Every row comes from one small tree of marks. Brackets hold a mark, then the marks that hang from it, in alphabetical order. Every link used is in the known rows. Which tree was each row made from?
Known rows
(bodoto noko (tigab dokos rafav)): [ 0.61 -0.09 -0.30 -0.41 -0.10  0.43 -0.21 -0.13  0.09  0.33  0.25 -0.46
 -0.20 -0.42 -0.64  0.49  0.26 -0.14 -0.21]
(rafav merut (tigab bodoto)): [-0.33 -0.02 -0.10 -0.50  0.01  0.32 -0.13  0.15  0.04 -0.07  0.10 -0.30
  0.32  0.09  0.32 -0.13  0.24 -0.26 -0.08]
(bodoto (tigab (dokos noko) (rafav (merut lefaz)))): [ 0.45 -0.16 -0.58 -0.54  0.33  0.32  0.21 -0.06 -0.25  0.62  0.39 -0.56
 -0.36  0.12 -0.39  0.29  0.10 -0.30 -0.40]
(tigab dokos): [ 0.10 -0.12  0.00 -0.31  0.06  0.28 -0.09  0.05 -0.15 -0.03  0.10  0.02
 -0.08 -0.01  0.05  0.19  0.04  0.04 -0.03]
(nebeli (merut lefaz)): [ 0.26  0.20 -0.15 -0.15  0.04 -0.17 -0.03 -0.03 -0.29  0.21  0.12  0.10
  0.00  0.19 -0.16 -0.03 -0.17 -0.08 -0.20]
(noko dokos): [-0.06 -0.12  0.20 -0.19  0.03  0.29  0.02  0.05  0.22  0.05  0.07 -0.09
 -0.05  0.03  0.04 -0.09  0.17  0.02  0.16]
(bodoto (noko dokos) (tigab (rafav merut))): [ 0.39 -0.02 -0.05 -0.33  0.08  0.62 -0.14 -0.19  0.46  0.37  0.35 -0.58
  0.00 -0.40 -0.62 -0.01  0.49 -0.18 -0.08]
(tigab bodoto dokos (rafav (merut lefaz))): [ 0.35 -0.37 -0.34 -0.88 -0.01  0.43  0.02  0.01 -0.43  0.39  0.15 -0.30
 -0.19  0.05  0.16  0.27  0.36 -0.11 -0.22]
(nebeli (merut (lefaz dipum))): [ 0.30  0.51 -0.25 -0.15  0.24 -0.29  0.01  0.10 -0.31  0.26  0.17  0.07
  0.12 -0.03 -0.09 -0.08  0.15 -0.13 -0.02]
(tigab (rafav merut)): [ 0.21  0.00 -0.07 -0.34  0.06  0.25 -0.08 -0.04 -0.06  0.08  0.20 -0.14
 -0.02 -0.16 -0.03 -0.06  0.21  0.07 -0.30]
(merut (lefaz (dipum taku))): [ 0.25  0.32 -0.32  0.13  0.21 -0.59  0.19  0.43 -0.28  0.29 -0.07 -0.19
  0.27  0.02 -0.08 -0.26 -0.01 -0.07  0.29]
(tigab dokos rafav): [ 0.35 -0.22 -0.11 -0.60 -0.10  0.36 -0.17  0.05 -0.20  0.10  0.17 -0.12
 -0.25 -0.17 -0.02  0.36  0.17  0.13 -0.23]
(rafav merut): [-0.09  0.08  0.03 -0.04  0.22  0.16 -0.01 -0.06 -0.01 -0.04  0.12 -0.03
  0.15  0.02  0.04 -0.24  0.07  0.00 -0.09]
(rafav (merut lefaz) (tigab (dokos noko))): [-0.18 -0.08 -0.48 -0.46  0.49  0.18  0.16  0.18 -0.38  0.24  0.28 -0.45
 -0.07  0.37  0.15 -0.10 -0.13 -0.19 -0.23]
(tigab rafav): [ 0.28 -0.06 -0.12 -0.29 -0.15  0.08 -0.08 -0.01 -0.04  0.14  0.08 -0.13
 -0.18 -0.16 -0.09  0.19  0.15  0.09 -0.21]
(lefaz (dipum taku) merut): [ 0.11  0.63 -0.01  0.09  0.27 -0.26 -0.01  0.52 -0.14 -0.02  0.02 -0.09
  0.54 -0.26 -0.06 -0.38  0.24  0.08  0.11]
(tigab bodoto dokos rafav): [ 0.27 -0.43 -0.17 -0.85 -0.29  0.51 -0.12  0.10 -0.26  0.19  0.07 -0.19
 -0.25 -0.16  0.14  0.50  0.41 -0.05 -0.20]
(dokos noko): [-0.17 -0.11 -0.19  0.11  0.18 -0.06  0.27  0.06 -0.15  0.15  0.04 -0.13
 -0.23  0.08 -0.05 -0.05 -0.07 -0.12 -0.13]
(dipum (lefaz merut) taku): [ 0.16  0.36 -0.11 -0.10  0.14 -0.36 -0.10  0.58 -0.20  0.12  0.03  0.02
  0.58  0.12 -0.30 -0.27 -0.29 -0.06 -0.05]

Which tree is each row?
[ 0.26 -0.35 -0.21 -0.66 -0.06  0.66 -0.16 -0.08 -0.23  0.22  0.15 -0.38
 -0.10 -0.41 -0.09  0.19  0.53 -0.10 -0.24] -> (tigab (bodoto noko) dokos (rafav merut))
[-0.13  0.15 -0.28 -0.28  0.27 -0.01 -0.01  0.09 -0.07  0.11  0.17 -0.31
  0.24  0.29  0.14 -0.25 -0.11 -0.12 -0.07] -> (rafav (merut lefaz) tigab)
[-0.34 -0.15  0.00 -0.53  0.05  0.61 -0.14  0.07  0.31  0.05  0.12 -0.55
  0.27 -0.13  0.07 -0.29  0.47 -0.27  0.14] -> (rafav merut (tigab (bodoto (noko dokos))))
[ 0.21 -0.15 -0.65 -0.75  0.36  0.25  0.33  0.17 -0.60  0.59  0.22 -0.48
 -0.29 -0.10  0.19  0.18  0.59 -0.28 -0.16] -> (tigab bodoto (dokos noko) (rafav (merut (lefaz dipum))))
[-0.15  0.04 -0.07 -0.62  0.25  0.44 -0.25  0.17 -0.05 -0.19  0.29 -0.20
  0.27  0.08  0.23 -0.08  0.04 -0.03 -0.15] -> (rafav merut (tigab dokos))
[ 0.06 -0.45 -0.30 -0.76  0.09  0.57  0.13  0.07 -0.41  0.28  0.23 -0.35
 -0.34 -0.07  0.13  0.21  0.43 -0.20 -0.40] -> (tigab bodoto (dokos noko) (rafav merut))
[-0.19 -0.25 -0.16 -0.80 -0.11  0.43 -0.19  0.27 -0.10 -0.07  0.08 -0.27
  0.09  0.09  0.31  0.27  0.22 -0.22 -0.04] -> (rafav (tigab bodoto dokos))
[ 0.68 -0.05 -0.49 -0.44  0.16  0.38 -0.06 -0.20 -0.09  0.53  0.31 -0.57
 -0.14 -0.22 -0.60  0.28  0.23 -0.20 -0.25] -> (bodoto noko (tigab dokos (rafav (merut lefaz))))
[ 0.12 -0.21 -0.11 -0.57 -0.13  0.39 -0.06 -0.02 -0.08  0.18  0.09 -0.23
 -0.03 -0.13  0.10  0.09  0.43 -0.11 -0.25] -> (tigab bodoto (rafav merut))
[ 0.38 -0.37 -0.43 -0.65  0.01  0.44  0.00 -0.10 -0.40  0.49  0.11 -0.47
 -0.21 -0.22 -0.12  0.24  0.40 -0.13 -0.20] -> (tigab (bodoto noko) dokos (rafav (merut lefaz)))
[-0.17  0.13 -0.35 -0.49  0.32  0.29  0.07  0.21  0.10  0.36  0.12 -0.69
  0.31 -0.15  0.14 -0.33  0.67 -0.32  0.37] -> (rafav (merut (lefaz dipum)) (tigab (bodoto (noko dokos))))
[ 0.24 -0.37 -0.22 -0.51 -0.05  0.47  0.07 -0.10 -0.02  0.55  0.07 -0.57
 -0.18 -0.17 -0.14 -0.05  0.54 -0.17 -0.01] -> (tigab (bodoto (noko dokos)) (rafav (merut lefaz)))
[ 0.10 -0.14 -0.28 -0.22  0.21  0.27  0.17  0.05 -0.06  0.26  0.23 -0.33
 -0.26  0.06 -0.33  0.32  0.02 -0.32 -0.18] -> (bodoto (tigab (dokos noko)))
[ 0.36  0.29 -0.40 -0.32  0.32 -0.09  0.08  0.04 -0.23  0.39  0.19 -0.27
  0.02 -0.17  0.03 -0.08  0.38  0.00 -0.06] -> (tigab (rafav (merut (lefaz dipum))))
[ 0.15 -0.25 -0.26 -0.52  0.28  0.44  0.08  0.03 -0.35  0.19  0.33 -0.26
 -0.34 -0.07 -0.03  0.07  0.20 -0.01 -0.45] -> (tigab (dokos noko) (rafav merut))
[ 0.31 -0.12 -0.36 -0.57  0.26  0.51  0.07 -0.03 -0.11  0.33  0.44 -0.45
 -0.29 -0.05 -0.40  0.29  0.22 -0.25 -0.45] -> (bodoto (tigab (dokos noko) (rafav merut)))
[ 0.70  0.28 -0.62 -0.43  0.38  0.30 -0.03 -0.06 -0.13  0.59  0.37 -0.61
 -0.01 -0.45 -0.52  0.24  0.52 -0.23 -0.07] -> (bodoto noko (tigab dokos (rafav (merut (lefaz dipum)))))
[-0.05 -0.20 -0.44 -0.61  0.13  0.40 -0.07  0.07 -0.25  0.23  0.10 -0.55
  0.15  0.02  0.09  0.01  0.23 -0.28 -0.04] -> (rafav (merut lefaz) (tigab (bodoto noko) dokos))
